Each row comes from the steps of one walk. Every step used is in the known rows, and no mark comes twice. Write the walk behind each row, first mark first.
Known rows:
foladeg-nefi-sumu: +1.28 -0.88 +1.94 +0.12 -0.07 +0.34 -1.60 +1.44 -0.98 -1.39 +0.63 +0.09
 +2.31 +3.02 -3.94 -0.41 +0.57 +0.23 +0.55 +1.27 -0.78 -4.90 +0.44 -1.45
nefi-foladeg-modo-nare-muvoto-sumu-nalef: -2.36 -1.21 +0.14 +0.25 -1.31 +0.39 +1.12 -2.59 +1.64 +0.56 +1.00 +0.86
 -0.52 -6.75 +2.44 +2.50 -0.60 -0.38 -1.06 +0.34 -0.12 +0.84 -0.56 -0.43
modo-nare-muvoto-sumu-nalef-foladeg-nefi: -0.82 -1.09 -0.76 +0.19 -2.88 -0.04 +0.41 +0.00 -0.25 +1.37 -0.52 +1.76
 -1.37 -3.47 +2.06 -1.07 +0.21 -0.14 +0.24 -1.60 -0.07 +2.66 -3.20 -0.53
muvoto-sumu-nefi-foladeg-nalef: +0.50 -1.95 -0.38 -0.23 +1.92 +0.14 +0.38 -0.74 +0.82 +2.27 +0.10 +1.27
 -1.55 +1.61 +1.44 -0.24 -0.88 -1.47 +0.21 +1.26 +0.35 -1.17 -0.90 +0.22
foladeg-nalef-sumu: -1.12 -1.59 +1.00 -0.29 +0.83 -0.75 -1.10 +0.62 -1.10 +2.80 +0.08 -2.17
 +1.09 +3.64 +5.99 -3.82 -0.57 -0.44 +0.61 +2.24 +0.27 -1.39 -0.89 -1.37
sumu-nalef-foladeg-modo-nare-muvoto: -0.42 +0.03 -2.11 +0.51 -4.24 +0.42 +0.29 -3.82 -0.61 -0.39 +0.48 +1.65
 -0.94 -2.87 +2.02 -0.62 +0.83 +1.10 -0.85 -2.97 -0.11 +4.96 -2.52 +0.41
nalef-sumu-muvoto: -0.68 +5.05 +1.45 -0.18 +2.38 +0.08 +1.78 +1.36 -0.18 -0.32 -0.30 -2.04
 +0.94 -0.05 +1.90 -2.93 -0.08 -0.41 -0.69 -1.11 +0.57 -0.28 +3.92 +0.25
medi-sumu-nalef: -2.54 +0.02 +0.72 -0.58 +1.02 -0.59 +2.80 +0.60 +1.87 +2.67 -0.50 -2.42
 +0.97 -6.28 +1.10 -0.07 -0.03 +0.68 -1.14 +2.37 +1.12 -0.52 +0.49 -0.97
nefi-foladeg: +0.75 +1.86 -0.26 -0.66 +1.57 +1.35 +0.42 +0.23 -0.81 -1.15 -0.08 +0.00
 -1.02 +2.39 -0.33 -0.84 -0.66 -0.69 +0.67 +0.02 -1.52 -0.83 +0.93 +2.71
medi-sumu-nefi-foladeg-modo: +0.35 -3.36 -0.59 +0.74 +0.01 -1.14 +1.45 -0.45 +0.82 -3.19 +0.78 +0.82
 -0.72 -0.21 -4.06 +2.13 +0.83 -1.14 -0.39 +0.51 +0.87 +0.30 -2.61 -0.42
nare-modo-foladeg: +0.33 -0.58 -1.63 -0.27 -0.26 -0.56 -0.95 -1.03 -1.19 -1.98 -0.89 +0.18
 -1.07 +1.59 -1.02 +2.35 +0.47 +1.90 +0.60 -1.28 -0.63 +0.53 +0.14 +3.46
nare-modo-foladeg-nefi: +0.65 -3.55 -0.89 +0.35 -2.25 -1.02 -1.50 +0.65 -1.65 -2.03 -0.86 +1.61
 -1.77 +0.99 -5.51 +1.63 +1.72 +1.33 +0.40 +0.10 -0.14 -0.05 -1.34 +1.59
muvoto-sumu: -1.34 +0.53 +0.65 -0.56 +0.01 +0.99 -0.12 +0.97 +0.60 -1.27 -0.27 -1.32
 +1.75 -2.99 +1.35 +1.62 -1.14 +0.02 +0.44 +1.00 -1.18 -4.51 +1.33 -0.83
medi-sumu-nalef-foladeg-modo-nare: -1.45 -2.40 -1.58 +1.20 -4.53 -0.90 +1.11 -0.70 +0.26 +0.44 +0.81 +1.25
 -0.22 -1.72 +3.80 +1.68 +0.75 +0.11 +0.52 -1.49 +0.42 +6.29 -3.43 -1.21
modo-nare-muvoto-sumu-nefi-foladeg-nalef: +0.00 -1.76 -1.34 -0.25 -0.49 +0.82 -0.12 -3.22 +0.70 +1.60 +0.56 +2.72
 -1.90 +0.25 +3.04 +0.04 -0.84 -0.94 -0.41 -1.18 +0.27 +1.05 -0.70 -0.20
medi-sumu-nalef-foladeg-nefi: -0.59 -1.70 -0.12 +0.06 -0.74 -1.21 +1.72 +2.14 -0.12 +2.33 -1.25 -0.30
 -0.98 -2.80 +0.31 -1.93 +0.67 -0.21 +0.54 +0.38 +0.80 +1.37 -3.32 -0.67
bopeg-sumu: +0.80 +1.10 -1.45 -1.39 +0.77 +0.64 -1.10 +1.03 -1.41 -0.92 -0.11 -2.17
 +0.88 +2.36 -2.92 +0.61 -1.05 +0.37 +0.46 +1.76 -1.92 -3.79 +1.02 +0.15
modo-nare: -0.39 +1.29 -1.20 +0.22 -3.54 +1.49 -0.62 -0.06 -0.65 -1.26 +0.60 +1.60
 +0.33 +2.35 +0.63 +0.27 +0.55 +1.12 +0.14 -0.78 -1.22 +2.93 +0.43 +0.56
medi-sumu: -1.73 -0.19 -0.01 -0.93 -0.70 +0.18 +1.28 +0.44 +0.50 -0.57 -0.70 -2.58
 +1.96 -4.26 +0.95 +0.37 -0.24 +0.78 -0.36 -0.01 +0.33 -2.13 +1.48 -1.98
medi-sumu-muvoto: -1.09 +4.05 +0.46 -0.56 +0.52 +0.38 +3.16 +0.30 +0.94 -0.27 -0.79 -2.10
 +0.87 -5.74 -0.58 -0.24 +0.21 +0.38 -1.28 -2.17 +1.23 -0.43 +5.29 -1.01
bopeg-sumu-nefi-foladeg: +1.68 +1.46 -1.67 -1.03 +4.14 +0.54 +0.53 +0.35 +0.33 -2.19 +0.15 +0.67
 -1.33 +4.44 -3.33 +0.41 -1.29 -1.31 +0.17 +0.32 -1.05 -1.41 -0.45 +2.17
modo-foladeg-nalef: +0.56 -1.88 -0.93 -0.41 -0.64 +0.31 -0.88 -0.92 -1.09 +3.22 -0.99 +0.44
 -1.69 +1.16 +1.87 -0.88 +0.46 +0.76 +0.44 +0.71 -0.10 +0.34 -0.22 +1.18
bopeg-sumu-medi: +1.86 +2.40 -0.16 -0.45 +2.27 +0.04 -2.61 +1.26 +0.21 +0.23 -0.27 -3.02
 -0.09 +2.23 -4.73 +1.69 -1.27 -0.21 -0.57 +2.73 -0.28 -0.59 +3.65 +0.47
modo-nare-muvoto-sumu-nefi: -0.67 +1.09 -1.28 -0.30 +0.11 +0.89 +0.37 -1.72 +2.13 -3.14 +0.14 +1.93
 +0.61 -2.31 -0.52 +1.28 -0.38 +0.36 -1.24 -1.70 +0.23 -0.57 -0.67 -0.74

Write each row's walk:
+0.55 -0.64 -0.26 +0.36 -0.48 -0.87 +1.12 +2.40 -0.77 +2.20 -1.15 +0.44
 -1.59 -0.25 -1.30 -2.79 +0.98 -0.16 +0.79 +1.00 +0.23 +1.66 -3.77 +0.98
sumu-nalef-foladeg-nefi
-0.14 -0.71 +1.84 +0.06 +1.87 -0.33 +0.32 +0.99 +0.65 +1.95 +0.08 +0.21
 +0.37 -0.77 -1.97 +0.12 +0.64 +0.57 -0.31 +2.43 +0.11 -1.94 -0.28 +0.23
modo-foladeg-nefi-sumu-nalef
+1.10 +5.75 +1.58 -0.09 +2.42 +0.98 +1.51 +0.34 +0.06 -0.59 +0.33 -1.05
 +1.80 +0.19 -1.74 -0.90 +0.05 +0.20 -0.54 -1.64 +0.05 -2.79 +5.43 +0.30
nefi-sumu-muvoto
+1.20 -1.20 +1.37 -0.14 +0.48 +0.43 -1.76 +0.94 -1.03 -1.57 +0.13 +0.78
 +1.26 +2.68 -2.90 +0.48 +0.59 +0.54 +0.84 +0.10 -0.85 -3.85 +0.48 -0.46
modo-foladeg-nefi-sumu
-0.01 -1.34 -0.85 +1.46 -3.31 -0.43 +0.03 -0.71 -0.25 +0.25 +1.56 +1.89
 +0.36 +2.31 +2.89 +1.26 +0.65 +0.00 +0.98 -1.05 -0.33 +4.85 -3.34 -0.35
nefi-sumu-nalef-foladeg-modo-nare
-0.39 +2.36 +0.49 +0.04 -0.67 +1.06 -2.39 -1.73 +1.61 -0.77 +0.09 -0.84
 +0.30 -3.77 +0.25 +2.55 -1.36 +0.05 -1.37 -0.59 +0.29 +1.16 +4.11 -0.79
modo-nare-muvoto-sumu-medi
+0.25 +1.03 -0.32 -0.56 +3.79 +0.74 +1.18 +0.38 +1.60 -2.39 +0.06 +1.18
 -0.81 +1.02 -0.57 +1.07 -1.29 -1.59 +0.18 -0.03 -0.53 -1.79 -0.23 +1.54
muvoto-sumu-nefi-foladeg
-1.28 +1.64 -0.85 -0.61 +1.80 -0.82 +2.95 +0.80 +0.68 +3.58 -1.38 -2.24
 -0.11 -3.20 +6.30 -2.33 -0.86 -0.11 +0.75 -0.88 +0.55 +2.37 -2.39 +0.61
medi-sumu-nalef-foladeg
-0.50 +0.06 -0.78 -0.48 +1.97 -0.61 +2.05 +0.77 +2.17 -1.89 -0.64 -0.58
 +1.08 -1.47 -2.60 +0.08 +0.32 +0.36 -1.15 +0.31 +1.47 -1.07 -0.73 -1.08
medi-sumu-nefi
+0.72 -1.95 -0.20 -0.10 -1.66 +0.30 -1.01 +1.62 -1.34 -1.44 -1.22 +1.64
 -1.66 +0.30 -4.83 +0.04 +1.65 +0.77 +0.34 +0.46 -0.42 -0.36 -0.81 +1.03
modo-foladeg-nefi
-1.43 -0.58 -1.35 +0.07 -3.74 +1.01 -0.67 -2.89 -0.03 -2.13 +0.37 +0.81
 +0.64 -4.59 +4.82 +1.98 -0.92 +0.11 +0.31 -3.50 -0.95 +0.54 -1.19 -1.49
nalef-foladeg-modo-nare-muvoto-sumu
+2.19 +0.58 +2.07 +0.48 +2.03 -0.19 -3.07 +1.14 +0.47 -0.26 -0.06 -0.66
 +0.22 +2.61 -4.82 +1.48 +0.04 -0.06 -0.26 +1.39 +0.60 -0.72 +3.22 -0.02
modo-foladeg-nefi-sumu-medi
-0.15 -0.47 +2.21 +0.26 +1.52 -0.40 +0.54 +1.49 +0.61 +2.03 +0.52 -0.41
 +1.30 -0.50 -2.79 -0.69 +0.65 +0.45 -0.45 +3.53 +0.24 -2.82 -0.29 -0.59
foladeg-nefi-sumu-nalef
+2.17 -0.68 +1.52 +0.86 +1.61 -1.19 -3.47 +0.36 +0.21 -0.80 +0.22 -0.52
 +0.14 +3.29 -5.32 +2.92 +0.06 +0.34 -0.24 +1.09 +0.83 -0.41 +2.80 +0.42
nare-modo-foladeg-nefi-sumu-medi
+1.33 -0.58 -0.74 +0.16 -1.52 -0.32 -0.18 +2.38 -1.78 +0.09 -1.16 +0.72
 -1.13 +1.93 -1.63 -2.80 +0.93 -0.06 +1.34 -0.32 -0.47 +0.70 -3.21 +0.75
nalef-foladeg-nefi
+2.23 +0.80 +2.48 +0.72 +1.83 -0.31 -2.94 +1.57 +0.45 -0.15 +0.38 -1.25
 +1.07 +2.95 -5.72 +0.89 +0.04 -0.22 -0.55 +2.43 +0.69 -1.58 +3.15 -0.74
foladeg-nefi-sumu-medi
-1.16 -3.09 +0.07 -0.21 +0.75 -1.66 -1.65 -0.71 -1.45 +2.08 -0.19 -1.30
 -0.02 +3.75 +6.57 -1.48 -0.51 +0.14 +0.89 +0.58 +0.44 +0.08 -1.26 +0.02
nare-modo-foladeg-nalef-sumu
-0.17 -1.96 -1.13 +1.32 -5.63 +0.35 -0.84 -0.54 -0.77 -2.39 +1.45 +2.20
 +0.17 +1.72 -1.80 +2.14 +1.62 +0.63 +0.07 +0.04 -0.65 +3.78 -1.69 -0.47
foladeg-modo-nare
+1.22 -2.34 +0.86 +0.20 -0.06 -0.52 -2.16 +0.12 -1.33 -2.08 +0.35 +0.84
 +1.13 +3.29 -3.43 +1.84 +0.60 +0.99 +0.86 -0.18 -0.60 -3.53 +0.10 -0.07
nare-modo-foladeg-nefi-sumu
-0.42 +3.10 +1.28 -0.20 +2.56 -0.05 +1.64 +0.11 -0.35 +2.31 +0.08 -1.21
 -0.66 +0.92 +4.13 -3.21 -0.59 -1.52 -0.32 -1.07 +0.86 +0.49 +3.58 +0.19
nefi-foladeg-nalef-sumu-muvoto
+0.28 -2.41 -0.68 -0.51 +1.57 -0.25 +1.02 -1.06 +0.70 +2.54 -0.09 +0.59
 -1.52 +0.91 +1.13 -0.97 -0.42 -1.03 -0.08 +0.65 +1.10 +0.02 -0.80 -0.32
medi-sumu-nefi-foladeg-nalef
-0.11 +0.12 +0.46 +0.67 -1.10 +0.61 -2.28 -2.42 +1.47 -1.67 +0.78 +0.05
 -0.69 -3.43 -0.48 +3.97 -1.21 -0.88 -1.14 -0.72 +0.34 +2.11 +2.94 -0.64
nefi-foladeg-modo-nare-muvoto-sumu-medi
+1.73 -0.08 +0.93 +0.06 +0.57 +0.03 -1.06 +1.54 -1.42 -0.31 +0.09 -0.05
 +1.68 +3.98 -0.42 -1.70 -0.02 -0.17 +1.67 -0.55 -0.85 -2.97 -1.40 -0.67
nalef-foladeg-nefi-sumu
-0.34 -1.33 -1.68 +1.45 -4.16 -0.51 +0.65 -0.43 -0.39 +0.35 +0.95 +2.10
 -0.86 +1.02 +2.20 +0.84 +1.09 +0.22 +0.72 -0.84 -0.19 +6.53 -3.90 +0.44
sumu-nalef-foladeg-modo-nare
+0.78 -0.92 -0.83 -0.15 -0.22 -0.97 +0.49 +2.44 -1.05 +2.15 -1.00 -0.08
 -1.50 +0.39 -1.72 -1.79 +0.24 -0.45 +0.99 +1.21 -0.37 +0.44 -3.58 +0.40
bopeg-sumu-nalef-foladeg-nefi
-0.54 +2.82 +0.96 -0.19 +2.16 -0.29 +1.19 +0.03 -0.44 +2.30 -0.57 -1.10
 -0.65 -0.04 +4.28 -2.70 -0.03 -0.54 -0.33 -1.47 +1.13 +1.07 +3.46 +0.27
modo-foladeg-nalef-sumu-muvoto
+0.31 +1.29 +0.05 -0.53 +4.78 -0.05 +0.86 +0.81 +0.65 -2.03 +0.22 +0.34
 -0.64 +5.06 +1.08 -1.85 -1.03 -1.78 +0.17 -0.02 -0.14 -0.23 -1.23 +1.81
nalef-sumu-nefi-foladeg
-0.13 +0.04 -1.26 +0.46 -3.29 +0.52 -0.26 -4.19 -0.56 -0.43 +1.02 +1.37
 +0.37 -1.67 +2.68 -0.26 +0.41 +1.01 -0.53 -3.21 -0.22 +3.30 -2.07 -0.35
nefi-sumu-nalef-foladeg-modo-nare-muvoto
-0.39 +1.70 +1.84 -0.11 +2.76 -0.02 +1.03 +0.64 +0.93 +2.35 +0.54 -1.55
 +1.93 -0.34 +0.00 -0.75 -0.18 +0.60 -0.42 +2.98 -0.09 -2.75 +0.62 +0.37
nefi-sumu-nalef
-0.60 +3.01 +1.38 -0.03 +1.81 -0.37 +1.42 +0.53 -0.45 +2.43 -0.16 -1.68
 +0.19 +0.29 +3.32 -3.45 -0.03 -0.70 -0.59 -0.49 +1.21 +0.20 +3.47 -0.59
foladeg-nalef-sumu-muvoto
-1.84 -1.18 -0.62 +0.08 -4.18 +1.26 -0.93 -2.99 +0.27 -2.97 +0.84 +1.01
 +1.21 -5.51 +2.00 +2.95 -0.47 +0.56 -0.53 -1.92 -0.89 -0.97 +0.25 -2.08
foladeg-modo-nare-muvoto-sumu
